Each row was made from one walk, in order. Every step used is in the known rows, and no mark comes twice. Write each row's walk.
Known rows
pozos/dokef/zunop/gelab: [-5.427  1.110 -1.007 -0.627  1.675  1.464  0.568  0.279 -0.339 -3.653
 -1.818  1.941  3.111 -1.305  4.532  0.170  0.779 -2.000  0.076]
bofif/pozos/dokef/zunop/kifa: [-4.777  0.019  1.279 -1.451 -3.856 -3.224 -1.865 -0.160  1.163 -5.244
 -0.728  0.811  5.600 -0.548  0.093  1.920  1.222 -1.088  0.143]
bofif/vopadi/kifa/zunop/gelab: [-3.262  1.147 -0.141 -2.767 -3.619  2.570 -0.180  0.284 -2.122  1.513
  1.281  3.993  3.140 -1.849  0.645 -4.335 -0.380 -3.067 -1.492]
gelab/zunop/kifa/vopadi/bofif/pozos: [-3.464 -1.482  2.779 -2.713 -2.495 -3.359 -0.362  3.010 -1.595  1.585
 -1.527 -3.641 -0.931 -4.040 -1.848 -0.210  1.024 -0.783 -0.322]
bofif/vopadi/kifa/zunop: [-0.880  0.504  0.527 -2.816 -4.705 -1.664 -0.537  0.303 -1.947  2.461
  1.145  2.830  3.399 -1.302 -0.310 -3.809 -1.415 -1.767 -1.693]
zunop/kifa/vopadi: [-2.430  0.516  4.252 -1.530  0.268 -0.638  0.014  1.272  2.008  0.248
 -4.193 -0.669 -0.512 -1.369  1.028 -2.009  3.020  0.260 -0.502]
zunop/gelab/vopadi/bofif/pozos: [-3.959 -1.185 -4.702 -2.003  2.352  3.806 -1.170  3.682 -3.370 -0.989
  1.127  1.675 -1.278 -5.257  0.545  0.702  0.744 -3.508 -0.511]
bofif/pozos/dokef: [-2.866  0.117 -1.329 -0.182 -3.184  0.247 -0.381 -1.975  0.758 -3.905
  1.193  2.361  0.936  0.909  1.145  2.566  1.875 -1.398  0.770]
dokef/zunop/gelab/vopadi/bofif: [-3.460 -1.401 -3.111 -2.599  4.900 -0.044 -0.841  5.528 -3.945  0.003
 -0.746  0.148  1.861 -6.855  1.977 -0.577 -1.657 -2.577 -0.870]
pozos/dokef/zunop/gelab/vopadi: [-5.547 -0.145 -2.218 -1.983  4.659  0.974 -0.150  2.162 -0.560 -3.614
 -2.068  1.703  4.253 -3.395  5.809 -0.661  0.635 -2.193 -0.743]
gelab/zunop/kifa/vopadi/bofif: [-2.845 -0.709  3.028 -2.316 -0.482 -4.092  0.172  3.520 -1.920  2.517
 -3.964 -4.693 -1.802 -4.084 -0.494 -1.618  0.663 -0.005 -1.070]
kifa/vopadi: [-0.357 -0.664  1.578 -1.170  2.577  1.273  1.779  0.767  0.914  2.558
 -1.593  0.931 -2.844 -1.575  2.958 -0.918  1.965 -0.180  0.361]
bofif/pozos/dokef/zunop/kifa/vopadi/gelab: [-6.804  0.441  2.106 -2.574 -5.005 -0.740  0.064  1.285  2.640 -4.526
 -0.266  1.213  3.256 -3.876  2.058  0.649  3.298 -1.602  1.792]
gelab/zunop: [-0.752 -1.265  1.111 -0.905 -0.160 -2.028  0.497  0.698 -0.939  1.333
  0.920 -2.862  1.787 -1.163 -0.337 -0.765 -1.456  0.169 -0.001]
pozos/bofif: [-1.514 -0.263 -0.552  0.667 -0.701  0.953 -1.013 -0.899 -4.947 -0.013
 -2.267 -4.278 -1.486  0.468  2.586  1.023  0.140 -0.679 -0.220]
vopadi/bofif/pozos: [-0.669 -0.745 -3.079 -0.461 -2.894 -1.614 -1.009  1.616 -3.392  0.031
  1.656 -0.016 -3.191 -2.567 -3.096  3.104 -0.396 -1.469  0.375]
dokef/zunop/kifa/vopadi: [-2.792 -0.588  4.533 -2.478  1.055 -3.338 -0.294  2.999  1.367  0.305
 -3.601 -1.086  3.504 -3.299  1.406 -1.640  0.721  0.110 -0.498]
vopadi/gelab/zunop/kifa: [-4.726  0.730  2.734 -1.735 -5.687 -1.188 -0.352  2.127  1.097 -1.759
  0.285 -4.162  2.824 -3.590 -1.948 -2.767  0.810 -0.152  1.111]
kifa/zunop/gelab/vopadi/bofif: [-3.030 -1.251 -2.250 -2.599  3.033 -2.070 -1.455  3.132 -1.704 -1.504
 -1.867  3.704 -2.207 -5.810  2.235 -2.627  0.378 -3.594 -0.819]
vopadi/gelab: [-2.155  1.055 -0.516 -0.457 -3.693  2.337  0.765  1.239  1.233 -1.347
  1.819 -0.318 -0.105 -2.831 -0.404 -1.031  0.899 -0.577  1.945]
pozos/bofif/vopadi: [-1.561 -0.487 -2.278  0.302 -2.886  1.821 -1.677  0.224 -8.575  0.598
 -0.744 -3.237  1.900  0.276  3.990 -0.614 -1.183 -1.064 -0.912]

Which walk is each row?
[-1.031 -1.110  0.960 -4.200  1.559 -3.448 -0.780  1.644  1.715  1.900
 -0.481  1.398  1.843 -3.899  0.387 -2.970 -0.359 -1.632 -2.001]
gelab/vopadi/kifa/zunop
[-4.621  0.870  1.032 -1.934  0.379 -5.281 -0.328  3.041 -1.203 -1.743
 -6.326 -1.148 -0.387 -3.690  3.002  0.148  1.496 -0.452 -1.118]
pozos/dokef/zunop/kifa/vopadi/bofif
[-1.039  0.885  2.645 -2.593 -2.363 -2.944  0.211 -1.066  2.401  2.096
 -0.295  2.011 -0.139 -1.223 -1.911 -2.138  0.101 -1.438 -0.967]
vopadi/kifa/zunop
[-4.295  1.345  3.946 -1.960 -3.031  1.273  0.679  2.289  2.820 -0.822
 -2.808 -0.756 -0.559 -3.549  0.772 -2.847  3.672 -0.101  0.923]
zunop/kifa/vopadi/gelab
[-5.496  0.111  0.243 -1.194 -7.655  0.821 -2.029  2.073 -7.779 -1.118
 -0.988 -6.838  4.291 -2.532  2.250 -3.106 -0.410 -1.060 -0.039]
pozos/bofif/vopadi/gelab/zunop/kifa
[-2.616 -0.390  3.651 -1.495 -2.215 -3.744 -1.093  1.200  0.019 -0.450
 -1.773 -4.115  3.560 -0.835 -1.682 -1.739 -0.266  0.387 -0.864]
gelab/zunop/kifa
[-4.114  0.374  0.629 -1.997 -7.934 -0.090 -0.945  3.227 -3.230 -1.085
  1.741 -2.920  6.229 -3.501 -0.464 -4.174 -0.711 -0.410  0.242]
bofif/vopadi/gelab/zunop/kifa
[-2.885 -0.870  5.115 -2.233 -0.225 -2.461  0.575  1.755  0.574  1.729
 -2.980 -3.613  1.047 -2.228  0.633 -2.480  1.421  0.462 -0.584]
gelab/zunop/kifa/vopadi
[-5.568 -0.379 -2.108 -2.061  1.401  1.726  1.368  2.729 -2.516 -0.294
 -1.403  2.502 -3.225 -5.080  3.520  1.975  2.100 -3.302  0.708]
kifa/vopadi/bofif/pozos/dokef/zunop/gelab
[-4.289 -1.546 -2.284 -3.256 -0.031 -6.060 -2.990  4.603 -2.840 -3.366
 -2.272 -1.016  3.194 -5.710  0.602  1.457 -0.216 -1.605 -1.612]
gelab/vopadi/bofif/pozos/dokef/zunop/kifa
[-2.650 -0.436  2.628 -2.433  0.763 -5.040 -0.585  4.666 -1.574  1.127
 -4.397 -2.078  0.187 -5.071  0.192 -0.857 -0.073 -0.203 -0.949]
dokef/zunop/kifa/vopadi/bofif
[-2.910 -0.500 -3.443 -0.970 -2.388 -3.941 -0.995  1.825 -3.580 -2.206
 -0.045  0.272 -0.673 -3.105 -0.424  3.693 -0.821 -1.875  0.100]
vopadi/bofif/pozos/dokef/zunop
[-5.260 -0.394  2.410 -2.280 -2.199 -2.455 -0.409  0.461  1.759 -3.396
 -1.812  1.585  3.542 -1.823  2.402  1.308  2.497 -1.130  0.339]
bofif/pozos/dokef/zunop/kifa/vopadi
[-5.294 -1.045 -3.298 -2.761  0.682 -1.784 -1.785  1.704 -1.144 -4.682
 -1.224  5.524 -1.446 -5.073  3.198 -0.814  1.846 -4.672 -0.255]
kifa/zunop/gelab/vopadi/bofif/pozos/dokef
[-1.014 -0.388 -0.435 -3.292  2.735  0.603 -0.088  2.128  0.029  3.260
  0.119 -1.033  2.011 -2.956 -0.092 -1.135 -0.512 -0.677 -2.089]
gelab/vopadi/kifa
[-3.138 -0.711  2.183 -2.300 -0.984  1.580  2.872  2.545  1.117  2.180
  0.922 -1.954 -1.657 -5.219  2.336 -2.374  1.650 -0.416  2.081]
kifa/vopadi/gelab/zunop
[-3.742 -2.018 -2.497 -2.980  0.711 -1.497 -2.149  2.624 -1.369 -2.581
  0.370  4.625 -1.428 -5.952  0.937 -1.328  0.791 -4.363 -0.028]
kifa/zunop/gelab/vopadi/bofif/pozos
[ 0.033 -1.744 -3.982 -1.983  3.419 -2.987 -1.177  4.613 -3.811  1.135
 -1.491 -1.574 -2.044 -5.185  0.476  0.156 -1.130 -0.786 -1.599]
gelab/vopadi/bofif
[-4.339  0.230  4.217 -2.791 -1.488 -1.855  0.203  3.842  2.175 -0.626
 -2.209 -1.195  3.184 -5.443  0.923 -2.475  1.503 -0.224  1.027]
dokef/zunop/kifa/vopadi/gelab
[-0.791 -2.616 -4.274 -2.258  0.867 -2.219 -1.849  3.986 -3.423  0.140
  1.278 -0.355 -1.047 -5.084 -0.857  1.834 -0.763 -1.636 -0.766]
gelab/vopadi/bofif/pozos
[-2.720 -0.320 -2.062 -1.367 -0.353 -0.395  1.171  1.396 -1.827  0.272
 -1.705  1.319 -5.873 -2.953  2.252  2.506  2.668 -1.665  0.370]
kifa/vopadi/bofif/pozos/dokef
[-3.068  0.139  0.912 -1.129  0.063  0.238 -0.484 -0.556  1.624 -2.421
 -0.760  4.950 -0.677 -1.829  1.806 -2.830  1.365 -2.959  0.434]
kifa/zunop/gelab
[-4.231  0.550 -1.270 -3.003  3.908  6.371  0.550  1.934  0.066  1.795
  0.325  0.917  1.826 -3.152  1.058 -1.703  1.014 -2.675 -1.557]
zunop/gelab/vopadi/kifa
[-3.998 -0.540 -1.757 -0.748 -6.064  2.098 -0.755  1.748 -8.483  0.280
  1.219 -5.800  2.855 -2.741  3.435 -2.027 -1.554 -1.292  0.687]
pozos/bofif/vopadi/gelab/zunop
[-2.512  0.290 -3.912 -0.332 -3.078 -1.772 -0.803  0.575 -3.182 -2.345
 -0.197  0.450 -3.257 -1.591 -0.655  3.605  0.786 -1.795  0.081]
vopadi/bofif/pozos/dokef
